Known rows, with every way that one mark hangs from another
Q567(Q988(Q241 Q670 Q861(Q950))): 196,-274,125,-441,93,86,-265,40,-317,-54,-187,538,146,32,396,-278,-34,28,-8,569,-207,-48,487,-93,71,-353,-359,-410,513,-289,173,268,-406,108,-402,59,34,306,316,-8,-173,186,-327,41,175,-100,319,-22,-238,86,480
Q670(Q950(Q567) Q988(Q861)): -92,-351,-123,-547,195,-101,-251,13,-328,-11,-231,296,210,218,278,-408,-65,4,-105,204,-399,-295,303,-61,147,-79,-63,-438,134,-307,67,223,-141,109,-190,214,146,294,-236,-137,-85,221,-422,81,75,-145,456,202,-204,-293,177
Q950(Q567 Q670): 74,-233,-190,-258,53,52,-282,-283,-290,-82,-50,134,186,127,178,-429,-479,-208,139,322,-232,14,163,65,196,-281,93,-515,250,-142,-107,-3,-167,-5,-314,183,86,-12,-154,-68,-149,31,-133,-322,42,-118,265,-88,85,-280,209
Q670(Q988(Q241 Q567 Q861(Q950))): 154,-530,-103,-385,243,136,-228,224,-331,52,-264,532,218,3,437,-181,71,5,-74,349,-128,-295,639,-94,-19,-266,-429,-353,273,-492,324,411,-228,-30,-354,79,-123,355,60,-86,-268,137,-274,-58,64,-208,277,8,-412,-189,406
Q861(Q988): 110,-186,-43,-408,51,24,-188,-44,-75,12,-165,231,229,5,121,-241,-285,214,-22,283,-46,-17,249,4,210,-22,122,-219,184,-326,-155,228,-173,34,-181,219,-116,83,-189,22,30,85,-201,-190,100,-54,59,37,-157,-239,243
Q670(Q950 Q988(Q567 Q861)): 38,-401,-149,-521,133,-54,-336,221,-334,12,-396,343,401,109,462,-256,111,-26,-172,335,-180,-354,424,-35,67,50,-318,-306,157,-549,102,424,-158,69,-117,107,-24,269,-236,-128,0,185,-377,167,22,-149,118,243,-313,-212,149
Q567(Q988(Q241(Q950) Q670 Q861)): 210,-260,-43,-375,188,198,-315,-9,-338,-149,-163,295,342,11,248,-292,43,-138,-268,664,-311,-105,544,-80,-27,-138,-275,-393,500,-284,45,367,-396,179,-276,18,16,468,171,47,-135,273,-452,46,64,21,264,11,-185,103,461
Q950(Q567(Q988(Q241 Q861)) Q670): 114,-163,-89,-264,87,-32,-306,-59,-550,-183,30,362,270,52,434,-358,-412,-376,77,547,-297,-185,383,45,54,-571,-119,-644,421,-138,15,-17,-119,212,-430,140,287,154,-44,-6,-440,150,-361,-314,220,-233,425,-41,43,-119,464
Q988(Q241 Q567): 160,-357,-152,-224,195,102,-277,-93,-221,-145,-277,282,299,-71,423,-256,-178,-40,-195,498,-141,-83,506,-54,119,-107,-188,-325,330,-492,117,215,-110,-1,-246,-38,-57,118,-7,-43,-204,57,-142,-158,-13,-152,170,-87,-139,-251,324
Q241(Q950 Q988(Q567 Q670)): 384,-306,-318,-351,295,381,-322,-13,-278,-68,-189,97,250,242,233,-276,172,-61,-150,546,-196,87,414,96,61,-52,-193,-139,249,-517,124,529,-397,47,-138,76,-330,492,68,-172,-31,334,-255,-92,-64,32,-85,-149,-21,72,253
Q950(Q241): 42,-357,-106,-451,137,-38,-148,-169,-244,-10,-176,313,316,-2,152,-442,-202,-95,91,402,-99,-10,100,-75,83,35,46,-310,369,-260,-252,29,-148,-172,-297,72,-14,112,-58,14,-84,111,-169,-199,-21,-208,291,91,-15,-201,370
Q950(Q241 Q567(Q988(Q861)) Q670): 105,-192,-84,-288,-13,-118,-210,-185,-530,-105,86,419,347,112,320,-502,-433,-542,214,492,-235,-169,-2,21,38,-540,-68,-532,462,16,-283,-229,-74,166,-492,158,121,195,-192,57,-305,171,-309,-418,252,-346,373,80,117,-101,540
Q861(Q950(Q241 Q567) Q988): 11,-206,-142,-589,135,33,-56,-222,-172,49,-2,385,70,110,-2,-401,-424,5,356,206,-43,-26,86,74,237,-312,-40,-432,304,-114,-88,-121,-193,-101,-253,270,-115,167,-34,61,-232,106,-107,-557,191,-157,285,-130,-51,-429,548
Q861(Q988(Q241 Q567 Q670(Q950))): 234,-254,-65,-522,260,268,-554,-70,-245,-147,-436,330,299,4,399,-135,-45,143,-208,525,-96,-167,587,209,353,-140,-333,-359,468,-493,199,451,-349,62,-180,32,146,234,-33,-100,-173,34,-346,66,-71,104,32,-81,-121,-101,245
Q988(Q241 Q861): 128,-462,-53,-309,167,-49,-224,70,-266,-39,-248,288,268,-58,311,-287,-187,55,-186,420,-232,-82,404,-112,-28,-72,-92,-266,354,-393,62,294,-81,69,-275,-15,47,167,44,3,-192,98,-280,7,102,-105,307,155,-239,-139,384
Q950(Q241 Q670(Q988)): 63,-372,-169,-473,47,13,-224,-136,-408,-77,-177,308,318,-52,256,-421,-106,-281,226,268,-206,-79,158,0,224,-103,61,-438,388,-190,-202,176,-223,-161,-461,337,98,147,-256,-53,-158,144,-104,-198,-222,-218,242,180,113,-97,208
Q950(Q567 Q670(Q988(Q241))): 57,-385,-164,-362,110,188,-299,-133,-437,-153,-144,272,121,-5,371,-330,-228,-256,30,317,-401,-102,439,47,315,-411,32,-659,314,-207,94,163,-160,-71,-431,327,191,146,-160,-66,-307,92,-195,-267,-146,-225,423,-15,28,-278,212
Q567(Q988): 74,-167,97,-362,-21,-58,-275,32,-169,-35,11,285,216,-20,210,-330,-278,-39,-47,495,-168,-20,218,-39,147,-38,18,-401,243,-266,-151,124,-227,161,-298,129,-38,201,-122,81,134,287,-250,-135,28,-242,197,107,-94,-94,230
Q861(Q988(Q567 Q670(Q950))): 188,-175,-118,-567,111,150,-421,-50,-227,-95,-435,251,255,81,318,-175,-21,222,-150,472,-117,-77,429,190,303,-53,-273,-258,290,-411,65,324,-292,41,-102,142,-15,191,-77,-131,-26,48,-241,44,-8,62,-120,-28,-118,-159,212
Q241(Q988): 221,-352,-59,-311,244,81,-301,42,-208,47,-125,136,200,199,197,-340,-108,35,0,359,-144,10,219,-35,87,29,109,-135,219,-385,34,395,-257,13,-230,117,-135,287,-145,-71,91,245,-181,-148,52,-165,48,27,-65,-98,165
Q670(Q950 Q988(Q241)): -47,-345,-9,-638,341,78,-480,44,-246,-131,-407,344,201,-68,363,-332,-11,4,-152,320,-353,-194,605,-69,214,126,-102,-522,307,-388,145,428,-303,-23,-223,266,211,341,-198,-37,-16,176,-355,197,-226,-104,336,203,-226,-209,49
Q988(Q241 Q861(Q950)): 69,-517,-20,-380,221,-21,-196,39,-235,99,-241,415,214,20,291,-342,-158,71,10,351,-137,-107,436,-138,-93,-143,-235,-334,305,-346,143,226,-222,22,-275,71,-16,139,163,3,-195,73,-224,-65,239,-61,333,-40,-315,-148,374
Q567(Q988(Q241(Q950) Q861)): 118,-231,-81,-389,252,61,-233,127,-298,-90,-51,234,299,50,185,-337,-103,-165,-154,597,-293,-164,464,-78,-146,-40,-178,-380,379,-265,-41,225,-284,228,-290,71,11,393,12,85,-111,268,-498,-13,119,-67,303,34,-232,-1,562
Q861(Q950(Q670)): 122,-372,-168,-359,90,70,-279,-166,-287,85,-36,240,237,20,159,-399,-266,-29,342,299,-176,46,222,-48,136,-146,-82,-406,224,-211,-14,167,-418,-61,-367,219,-48,-61,-93,-23,-63,101,19,-277,24,-31,111,-29,-91,-203,179

Rows
40,-198,25,-387,-1,-158,-87,-92,-359,-43,52,400,226,155,177,-446,-398,-363,73,508,-217,-124,30,-68,-10,-409,-49,-418,466,-77,-190,-163,-7,162,-359,102,46,255,-75,9,-265,264,-405,-270,254,-367,427,135,-50,-164,585	Q950(Q241 Q567(Q988(Q861)))
238,-406,-171,-325,166,138,-268,-151,-471,-34,-52,317,343,154,202,-565,-173,-352,340,461,-175,-42,52,126,48,-179,27,-244,429,-183,-162,154,-218,-62,-394,181,-42,199,-249,0,-204,195,-164,-319,-20,-133,126,-5,180,-45,231	Q950(Q241(Q988) Q670)
-32,-80,35,-615,183,-163,-271,-228,-342,-59,-1,339,231,131,163,-480,-381,-381,161,500,-280,-165,24,74,165,-190,-136,-566,450,-72,-170,-140,-212,149,-275,219,165,276,-180,87,-62,332,-471,-153,-31,-299,407,93,14,-196,325	Q670(Q950(Q241 Q567(Q988)))
132,-402,-151,-497,176,-82,-331,-89,-399,-51,-472,417,479,98,355,-335,50,-108,-103,633,-169,-164,262,23,90,-123,-454,-277,512,-440,-20,234,-154,53,-164,-40,16,194,17,-166,-211,118,-320,105,82,38,151,139,-48,-132,414	Q988(Q567 Q670(Q950(Q241)) Q861)
234,-430,-102,-248,90,88,-353,-3,-371,-99,-415,381,350,-20,556,-164,-23,75,-369,589,-203,-100,557,-5,91,-321,-334,-272,471,-559,155,428,-158,12,-309,-112,6,120,227,-175,-293,48,-254,17,143,-27,153,-63,-177,-32,448	Q988(Q241 Q567 Q670 Q861)
188,-315,-78,-540,263,174,-477,-54,-300,-78,-320,200,212,285,222,-394,78,96,-73,464,-305,60,314,59,210,44,-106,-235,333,-427,63,481,-380,65,-159,138,-3,397,-70,-187,155,294,-393,127,-74,51,9,54,-42,50,43	Q241(Q988(Q670(Q950)))
141,-443,-118,-327,218,34,-189,61,-290,129,2,253,57,394,140,-414,-220,-6,189,259,-174,-112,143,-54,-26,-288,-104,-265,174,-314,221,159,-242,61,-219,74,-230,367,-4,-92,-161,279,-271,-283,338,-126,245,-88,-195,-179,343	Q241(Q988(Q861(Q950(Q567))))
302,-367,-372,-346,304,245,-297,82,-408,3,-8,57,330,258,131,-480,-86,-182,146,433,-301,-109,239,24,-234,-84,-76,-194,164,-275,-61,371,-355,107,-261,146,-166,348,-176,-69,-179,195,-257,-204,156,116,12,-48,-21,39,257	Q241(Q950(Q670) Q988(Q861))
-45,-244,-166,-568,280,-133,-259,-314,-269,-70,-178,285,354,160,122,-532,-357,-226,90,380,-260,-54,34,59,217,-50,-72,-493,391,-140,-157,-37,-159,-22,-151,138,160,159,-219,7,-121,184,-278,-209,29,-104,398,88,9,-344,260	Q670(Q950(Q241 Q567))
161,-226,-70,-484,141,263,-318,-175,-194,-64,-188,412,-32,93,144,-229,-261,188,76,329,-194,66,442,139,392,-419,-174,-490,442,-214,241,171,-337,-106,-297,222,47,198,239,-55,-256,-8,-246,-325,104,30,298,-252,-160,-186,434	Q861(Q950(Q567) Q988(Q241 Q670))
188,-393,-238,-260,9,42,-253,25,-398,96,-107,363,296,100,381,-368,-213,-69,217,410,-114,-214,312,-28,-73,-368,-375,-353,254,-368,60,160,-269,29,-268,87,-162,-25,-18,-99,-254,-9,-16,-300,213,-62,12,-132,-165,-238,371	Q988(Q567 Q861(Q950(Q670)))
61,-303,-210,-291,111,90,-241,-297,-294,47,24,275,78,142,201,-457,-398,-99,344,274,-180,-32,126,2,179,-352,-36,-570,241,-112,17,2,-338,-4,-319,252,-48,43,-46,-23,-208,80,11,-404,68,-53,246,-188,68,-285,236	Q861(Q950(Q567 Q670))
180,-241,-296,-360,335,233,-403,-131,-336,-156,-169,66,329,-92,164,-471,-149,-138,52,476,-334,-58,420,-8,55,41,-64,-475,355,-231,-78,256,-363,-24,-248,169,59,145,-52,57,-206,99,-135,-215,-145,74,162,-147,-44,-113,249	Q988(Q241(Q950(Q670)))
3,-406,-186,-453,37,-44,-142,-136,-542,-43,-78,391,269,114,318,-454,-234,-405,151,256,-276,-227,158,-49,52,-435,42,-504,382,-82,-146,12,-93,-87,-469,247,141,198,-209,-116,-417,84,-196,-325,81,-265,439,156,82,-212,397	Q950(Q241 Q567 Q670(Q988(Q861)))
269,-401,-28,-330,125,137,-326,35,-356,15,-227,247,244,256,302,-301,38,113,-128,470,-179,21,328,-35,42,-186,-80,-56,358,-418,54,456,-236,48,-248,6,-107,310,77,-156,-28,162,-256,34,179,25,99,50,-15,99,243	Q241(Q988(Q670 Q861))
192,-296,-21,-628,89,107,-205,-183,-197,63,-192,404,170,59,46,-352,-113,156,216,317,-13,59,160,80,241,-244,-119,-314,466,-204,-31,159,-377,-183,-280,213,-85,170,119,1,-173,35,-153,-234,35,-38,146,-73,39,-26,441	Q861(Q950(Q241) Q988(Q670))
35,-137,22,-380,32,-89,-135,-221,-256,-96,39,362,196,148,128,-414,-409,-370,107,478,-165,-23,51,-42,118,-310,23,-510,454,-105,-223,-197,-59,63,-382,121,59,210,-102,91,-181,282,-335,-297,141,-373,412,11,91,-225,466	Q950(Q241 Q567(Q988))
72,-273,72,-377,6,-80,-187,80,-196,121,20,422,187,106,262,-337,-218,40,95,428,-165,-96,190,-151,-105,-197,-253,-346,256,-194,5,116,-353,126,-298,78,-134,212,9,9,-5,283,-292,-97,236,-170,280,54,-261,-57,466	Q567(Q988(Q861(Q950)))
123,-480,-118,-455,141,-74,-100,-40,-329,101,-199,529,350,40,280,-405,-167,-76,127,418,-62,-203,193,-82,-103,-271,-435,-265,342,-371,1,63,-185,9,-215,-4,-223,108,64,32,-283,30,-129,-218,219,-188,176,-1,-185,-255,602	Q988(Q567 Q861(Q950(Q241)))
136,-56,37,-290,-85,61,-286,-263,-231,-144,-41,294,122,155,254,-298,-280,-77,-124,531,-253,108,212,31,288,-358,-34,-494,403,-184,-10,123,-203,110,-386,178,61,274,84,-64,-25,234,-317,-146,51,-157,324,-34,77,-92,260	Q950(Q567(Q988(Q670)))
-6,-225,-97,-578,182,-35,-338,-360,-328,-141,-293,272,257,148,181,-465,-173,-126,64,443,-334,6,101,90,315,-126,-140,-488,479,-176,-82,16,-206,-56,-242,184,139,152,-24,-88,-107,145,-284,-141,-51,-22,322,87,168,-194,224	Q988(Q670(Q950(Q241 Q567)))
